Each row comes from the steps of one walk. Every step used is in the known rows, and no mark comes twice. Write the walk behind each row, first mark first.
Known rows:
j-s-n-d-f-c: [ 48 -10  77   1   9 -44  -3 -54  10  -6  36   3  26  12 -27  19  -3  21
   2 -31   9  -5 -10 -13  26  23 -27 -16   6   0   6  16 -32 -74 -14]
v-d-e-k-f-q: [  6  12   7  -6   3  21 -22  38   9  46 -26 -11  -4 -22  22  -6  -3 -36
 -22  25 -35   3  11  25   0 -29 -18  44  12  28  -6 -44   5 -23  85]
d-f: [ 16 -15  -6  10  26  -3  -5 -20   0 -14   9  -3  19  41 -10  11  -2   7
   3  13  43  -3 -42   1 -14 -20   2  12  22 -20   9 -34  -3  -4   7]
c-f-k-n-d-v: [  3  48 -23 -18 -20  49  63  -7 -34  17  -9  -2 -36  -6   5 -10  -5   9
   9  29  26 -22  -8 -23  10  44  -1 -36  -4   7  24  -4   0  52 -41]
n-d: [-57  10  17   7  -7  -2  -3 -11  13 -19  -4   9   6  11   6  -5  -1 -14
   6  12  33 -15 -20 -16  51  14   5 -22  10  -9 -15  11  -7  26 -19]
j-s-n-d-e: [-23  -6  52 -11 -26   5  22  -6  -1   9   3  27  -7 -27 -18   3  13  16
  16 -34 -57  17  63  -7  53  19 -32 -22  -4  14 -18  55 -28 -69 -22]
d-f-t: [ 10  -7 -25  15  21   8  22 -17  -8 -35  -3  -1  14  34   2  12  11  -2
   0  45  55 -16 -36  28 -37 -24  -5  -5  11 -12   6 -36  11  17  39]
k-n-d-v: [-52  30  -8 -14 -14  44  12 -27   5 -19  -7  15  -9   1  13   7 -19   8
  10 -31  17 -17  -1 -31  -4  24  26 -55   0   5   4  26 -12  41 -41]
d-e-k-n-z: [ -9 -48 -24   4  12  31  -7  20 -17  18  20  21  -8  18   9   3  -7   4
 -11 -47 -44   9  13  17  -2   5   7 -12 -11  11 -19   1   5 -18  47]
e-d: [-26  -4  -6   1  -6 -15 -26   2  11   5 -12   5  23 -16  -7  -9   8   0
   1   1 -28   5  12   1 -14 -10  -2  17  -8  -4  -4  28  -4 -41 -39]
j-s-n: [ 56 -27  33  -5  -9  -6  34 -27  -5  30   5  -3   5 -11 -10   3   8  22
  23 -32 -24  16  22  -8  -7  -7 -24  10  -4   1  10  64 -18 -81 -18]
j-s-n-z: [  90  -46   38  -10    2  -35   25  -13   -1    7   24   -2   30    2
  -13    6   12   -5   17  -56  -12   24   27    2   -4  -13  -56   20
    0   -3    1   98  -21 -107  -11]
v-d: [ 53  21  17  -2  12 -12 -14 -15  28  -5 -20 -11   3   3  -7  -3   5 -17
  15  20 -10  11 -21  -6   7 -14   1  12  -3   0  -2   7  -3   4  -8]
n-d-v: [-72  28  14 -13  -8   5   0  -7  16 -27   9   6  10  19   5   1 -14 -19
   4 -36  44 -22  -8 -24  17   9  12  -9  10  -1  -6  34 -18  41 -40]
q-f-k: [ 11  36  -6   6 -20 -38  -8  21 -23 -21   2 -36  -5  -6  -6   7  -1 -47
  -5  63  29  10 -17   0 -16  17 -18  25  16 -13  13  23  27  34  16]
j-s-n-d: [ 15  -7  58   0 -12  -4  29 -29   3  16  -3   4  10 -24 -12   5   2  14
  24 -39 -19   4  22 -21  38  13 -23 -18   2   1  -3  56 -28 -62 -16]
e-k-n-d-f: [ -8 -12  -7  24  34  37  -2 -36 -14  16   7  14  10  22  -9  15 -23  40
  -1 -22  14 -21 -42 -16   3   1  46 -61  15  -6  10 -68  -2   9  64]
q-f-k-e-d-v: [ -1  40 -32 -14 -31 -56 -21  52  -2 -58   1 -19   7 -39   1   4   1  -9
 -13 -11   7   6  40   0 -63 -33  -3  36 -13  -7  11  34  27  53 -30]
e-k-f: [ 13 -28   1   3  16  20  -5  10   8  34  10 -12  19   6  27 -14 -27 -26
 -22   5   6 -23 -33 -10 -16 -32   3  37  13  -7   1  -3  -4 -44  46]
k-n: [ -2 -12 -17   6  -5  23   7 -25  -1  15 -14  10 -13   5   6   3  -1  13
  14  10 -12   5  -6  -8 -16  13  18 -31  -6  -3   6   3   8  18 -15]
k-n-z: [ 37 -29 -13   4   8  -1   3 -13   1 -14   4  11   9  15  11   2   2  -5
   6 -15  10  10  -5   5 -10   3 -10 -20  -5  -8  -1  37   8 -16 -11]
n-d-e-k: [-107    3    8   10    0   36  -16   24    0   15    8   16  -12    6
    6   -4   -8   -6  -18  -16  -25  -15   11   -2   57   15   24  -11
    5   11  -28  -20   -6   12   28]
s-n: [ 12 -13  16  -8   5  -2  19  -3  11  13   2  -8  -5 -10  -3  -8   1 -10
  20  -2  -5   2  10  -4   5   3 -21  21   4   1   5  55 -17 -24 -24]
s-n-z: [ 42 -30  17  -8  16 -28   1   9  16 -12  23  -2  26   3  -4 -10   3 -35
  15 -32  17   8   3  11   8  -2 -49  33   5  -3  -1  93 -18 -62 -11]
d-e: [-65  -4  -5  -3 -11  18  -9  15   2  -7   1  14 -21   9  11  -3  11 -11
   0  12 -15   7  20  11  21   1  -7  13  -1   3 -20   3  -3  18 -27]
j-s: [ 22 -23  18   3 -18   2  17 -25  -5  14  -1   0   8  14   4  10   6  24
   4 -13  -1  14  19 -10  -6 -12   0   2  -4  -8  -1  21  -6 -44 -27]
e-k-f-t: [ 10 -18 -22   4  14  31  26  14   1  15  -6 -17  19  -3  41 -12 -20 -28
 -22  35  22 -35 -27  17 -31 -43   5  13   7   3  -3 -19  10 -20  92]
e-k: [-17 -21  -7  14   9  10  -3   2  -1  29   6 -11   6  21  15  -3 -14   1
 -11 -13   3 -12 -36  -4  -9  -8  29  16   2  -2  -3 -13   2 -13  36]
f-q: [-45   0 -10  10 -23 -10  -1   6 -11  20 -23  -8   1  18  16   5  14 -24
   1  26  40   5   1  13   5   4 -15  31  11   0   5 -11  12  29  -2]
r-c-f: [  1  -8 -31  12   0 -12  37  -9   4  43  24 -20   7  32  12 -50   4  -5
  -1  35  25  -6   1   7  27  33 -23  16  -5 -18  14 -60   6 -26   1]
r-c: [-22 -14 -17  11  -1 -39  -6 -11  15  12  18 -12  11  27   0 -26   2 -13
   1  12  22   3  22  15  17  35  -1  12   6 -15   4 -34   4 -23   7]
k-e: [-11 -25 -29   8  -6  -6  -7  12   9 -33   1   0  -6  12  32  -9   9  19
   0 -10  23   0   6   1  -2 -36  16  -6 -10 -14 -10 -11  17  45 -18]

Which walk is each row?
[ 35  15  40 -17  16   0 -54  19  40  17  16 -10   2 -13  12 -13 -20 -40
 -41  15 -58  -9 -14  12  11  -8  -6  33  -5  25 -18 -14  -4 -40  26]  v-d-e-k-f-c
[ 62 -30 -14  -5   0 -21   4   4 -29 -11   1  -3 -17   9 -12  14  12 -12
   7  30  25  21   3  18 -13  27 -14   7   1  -2   9  37  19  11  -1]  f-k-n-z
[ -3  10 -34 -22 -16 -34 -10  39   1 -40  -6  -3 -11 -31  -5   4  16  24
  -4 -21   2   7  52  15 -51 -27  11  30 -23   5   3  22  11  46 -60]  f-k-e-d-v
[-67 -22  -9   3   4  30 -10  32  -6  27  12   6 -15  15   8  -2  -5  -2
 -18 -16 -37  -2   1  12   8  -1  18   7  -1  12 -24 -15   0   3  24]  d-e-k
[ 37   6  13 -15  17  26 -22  26  27  25  -7  -4  -2 -20  11 -13 -16 -30
 -20   9 -52  -6  -3   9   3 -35   1  34   4  19 -16  -9  -7 -53  57]  v-d-e-k-f
[-42  13  -8 -17 -10  -4 -15   5  20  -7  -3   6  21  -8 -10  -3  -4   1
  -2 -36  -8  -3  25  -4 -40 -20   8  25 -10   3   0  55 -18 -15 -59]  e-d-v
[-28 -16  45   0  -4  18  22   4  -7  44  11  17  -1 -19 -14   2  -2  26
   1 -64 -73   6  48  -6  39   8  -5 -18  -2  23 -21  25 -30 -72  32]  j-s-n-d-e-k
[  9  16   9  -2  20  15 -24  21  18  21  -8  -3  -9   0  -9  -5  -2  -9
  -6 -14 -62   9  -5  11   9 -14  23  14 -10  22 -20 -22  -2  -2  39]  v-d-e-k
[ -2  12  51 -27 -20  -3  42 -25   9   5  12   5  16 -16 -11   8 -10   8
  21 -75  -1  -6  35 -30   8   6 -18 -16   1  10   5  88 -38 -51 -33]  j-s-n-d-v
[ 20  22 -31   7 -23 -47 -19  42 -14 -55   6 -29  -9 -14  17   3   9 -18
 -10  38  37   7   0   5 -17 -18  -7  13   1 -20   6 -10  43  82  15]  q-f-k-e
[-35  31  34 -22  -3   6  26  -5  26 -10  10   3   4 -11  -2  -5 -12 -21
  20 -47  23 -18  19 -23  19  13  -9  -1  10  10   3  77 -35  -3 -40]  s-n-d-v
[  3 -17  -6   7  23 -16 -31 -14   8  -5  -5  11  37  12 -28   5   4  18
  -1   3  -7   2 -29   8 -32 -27  -2  20   6 -17   8 -21  -6 -41 -16]  e-d-f
[-20  11 -27  15 -18  36  47  14 -26  52 -17 -17  -3  17  31 -22  16 -15
  -1  43  44  -7 -18   6  22   5 -35  33   2  -6  11 -36  12  10  -3]  c-f-q
[ 42  -6 -47   5  -6  12  40  33 -31  -5  -1 -23 -28   1  23 -26  26  22
  -1  51  37  -4  -7   4   8  -6 -17  16 -18 -12   7 -44  31  55 -24]  c-f-k-e
[-87  13  -6   2 -19  46  -4  -7  -2  -8 -15  38 -32 -11   1   4   5  12
   9   5 -36   4  20  -9  47  34  13 -61  -4   9 -17  -4  -1  27 -16]  k-n-d-e
[  5 -16 -24   1 -10 -19  -2  29 -16 -42  -6 -10 -26  -2  13   1  19  15
   0  27  38   9  15  15  -3 -12   6  18 -10  -6  -1 -21  27  70 -15]  f-k-e
[109  26  13  -5  37 -35  -3 -12   0 -20 -12 -25  -6  19 -43  20  15  -9
  13  58  31  15 -38  20 -20  -5  -2  29  19  -1  20 -44   6  14  23]  v-d-f-k
[-36  14 -13  21   0  22  10 -34 -20   6 -24  16   2  15  -4  24   5  16
  11  19  50  -3 -25   4   9  17   6 -45  24  -8  18 -67   6  35  36]  k-n-d-f-q
[ 18 -22  -2  10  16 -52 -62  -7  28 -51  26  11  30  12   0   0   9  34
 -24 -15  -1  -2 -10  14 -23 -34  11   3 -25 -13  -4 -51   6   0 -39]  k-e-d-f-c
[-39  -8  -7  20   6  40   6 -20  -4  29 -12  10  -4  -1  11  -1 -22  19
  -1 -20 -14 -14 -24 -24  21  20  53 -60   0   4  -2 -34   1  24  44]  e-k-n-d
[-33 -30   0  -6   9  41 -11  35   2  29  12   6  -1   0  24 -12 -18 -22
 -28   2 -33 -14  -3   7  -1 -24  -6  31   9   7 -18   0  -3 -37  43]  d-e-k-f
[-10  19   0   2 -16   8  12 -14 -23   0 -26   2 -36 -14 -15  12   6   2
  14  50  14   5  -3  -6  27  54  15 -43   6   1   8  -4  13  53  -3]  f-k-n-d
[ 12  22 -31   9 -25 -67 -34  47 -12 -49 -11 -17  15 -47   1  -5  14  -4
 -12  30 -11  20  19   9 -32 -28  -9  28 -13 -14   4 -10  37  36  -2]  q-f-k-e-d
[ 42 -14 -23   1  15 -11  -7 -20 -25   5 -24   4  -5 -17 -44  22  10  41
   7  39 -19  19  -5  18 -53   7   8 -11   1  -4  29 -35  11 -16  -5]  e-d-f-k-n
[  5  -8  19   3  13 -41 -60 -23  23 -20  27   7  35  20 -25   6   0  11
 -20   4  -1  -3 -28  10 -21  -1  -4  20  -7  -7   3 -22  -6 -38 -41]  e-d-f-c
[-57  26  -7  -5   1  40  21 -15  -3  17   7  10  -1   6  11   7 -34  17
  -1 -67   2 -26 -10 -32 -11  11  57 -52  -1  14   2  -5 -11  35  18]  e-k-n-d-v
[ -8   2  -3  18  20  17  -4 -47  -4 -13  -5  19   2  22 -13  18  -7  30
  14   7  28 -10 -39 -17  14  11  19 -59  14 -15  14 -41  -5  20  12]  k-n-d-f
[-11  68  -7 -13 -32  -7  -3   3 -21 -32  -3 -15 -20 -24 -10  17 -20 -26
   1  16  34  -8  -2 -25 -17  42   8 -40  10  -3  20  21  14  73   1]  q-f-k-n-d-v
[ 31 -45 -15  10  25   6   0   0  -7  24  19   3  12  24  12   2 -15   4
  -6 -42 -11  -1 -16   1 -19  -2  12  -7  -4   3  -3   7   7 -22  38]  e-k-n-z
[-29  40  -2 -22 -22  15  25 -10 -20 -16 -11   3 -35  -8  -8  18  -7   1
  11  -1  32  -6  13 -13  -5  48  18 -41   3  12  13  21   0  75 -30]  f-k-n-d-v
[ 10  25  12  -8   7   2 -17  12  25 -13 -18   6 -13  -6 -11  -3  14 -18
   6  15 -39  20   5  12  19  -2  -7  11  -7  12 -18   1  -5   6 -15]  v-d-e
[-25   6  27  -3  -1  -5   8  -9  22  -1  -2   3   5 -17  -7 -10  -1 -21
  23  -7   9  -8  -7 -17  51  15 -16 -13  10   0  -5  52 -22 -19 -11]  s-n-d
[ 46  -5 -50   3 -11  -8  17  38 -25   2 -11 -10 -14 -32   9 -29  30  33
  -3  41  -8   4  11  15 -11 -20 -18  23 -32  -7   9 -42  24  11 -43]  c-f-k-e-d
[  9 -11 -30  -2  -9 -46 -25  37  -9 -29 -20  -3 -12 -36  -5  -3  26  23
  -2  16 -10  21  45  23 -20 -21   7  27 -21  -2  -2  -2  23  38 -34]  f-k-e-d
[ 85  22  40   2  36 -49 -45 -36  41 -26  18 -16  20  31 -27   9  -4 -10
  -9  25  20   1 -60   7  -5  -1   1  12   1   0   6 -43  -7   3  -8]  v-d-f-c
[ 21   9  -8   1  14  41  -6  -5   9  40 -17   8 -28 -15  -9   1  -6  19
   1 -19 -91  14  10   7 -13   1  38 -39 -16  30 -10 -38   4  12  49]  v-d-e-k-n
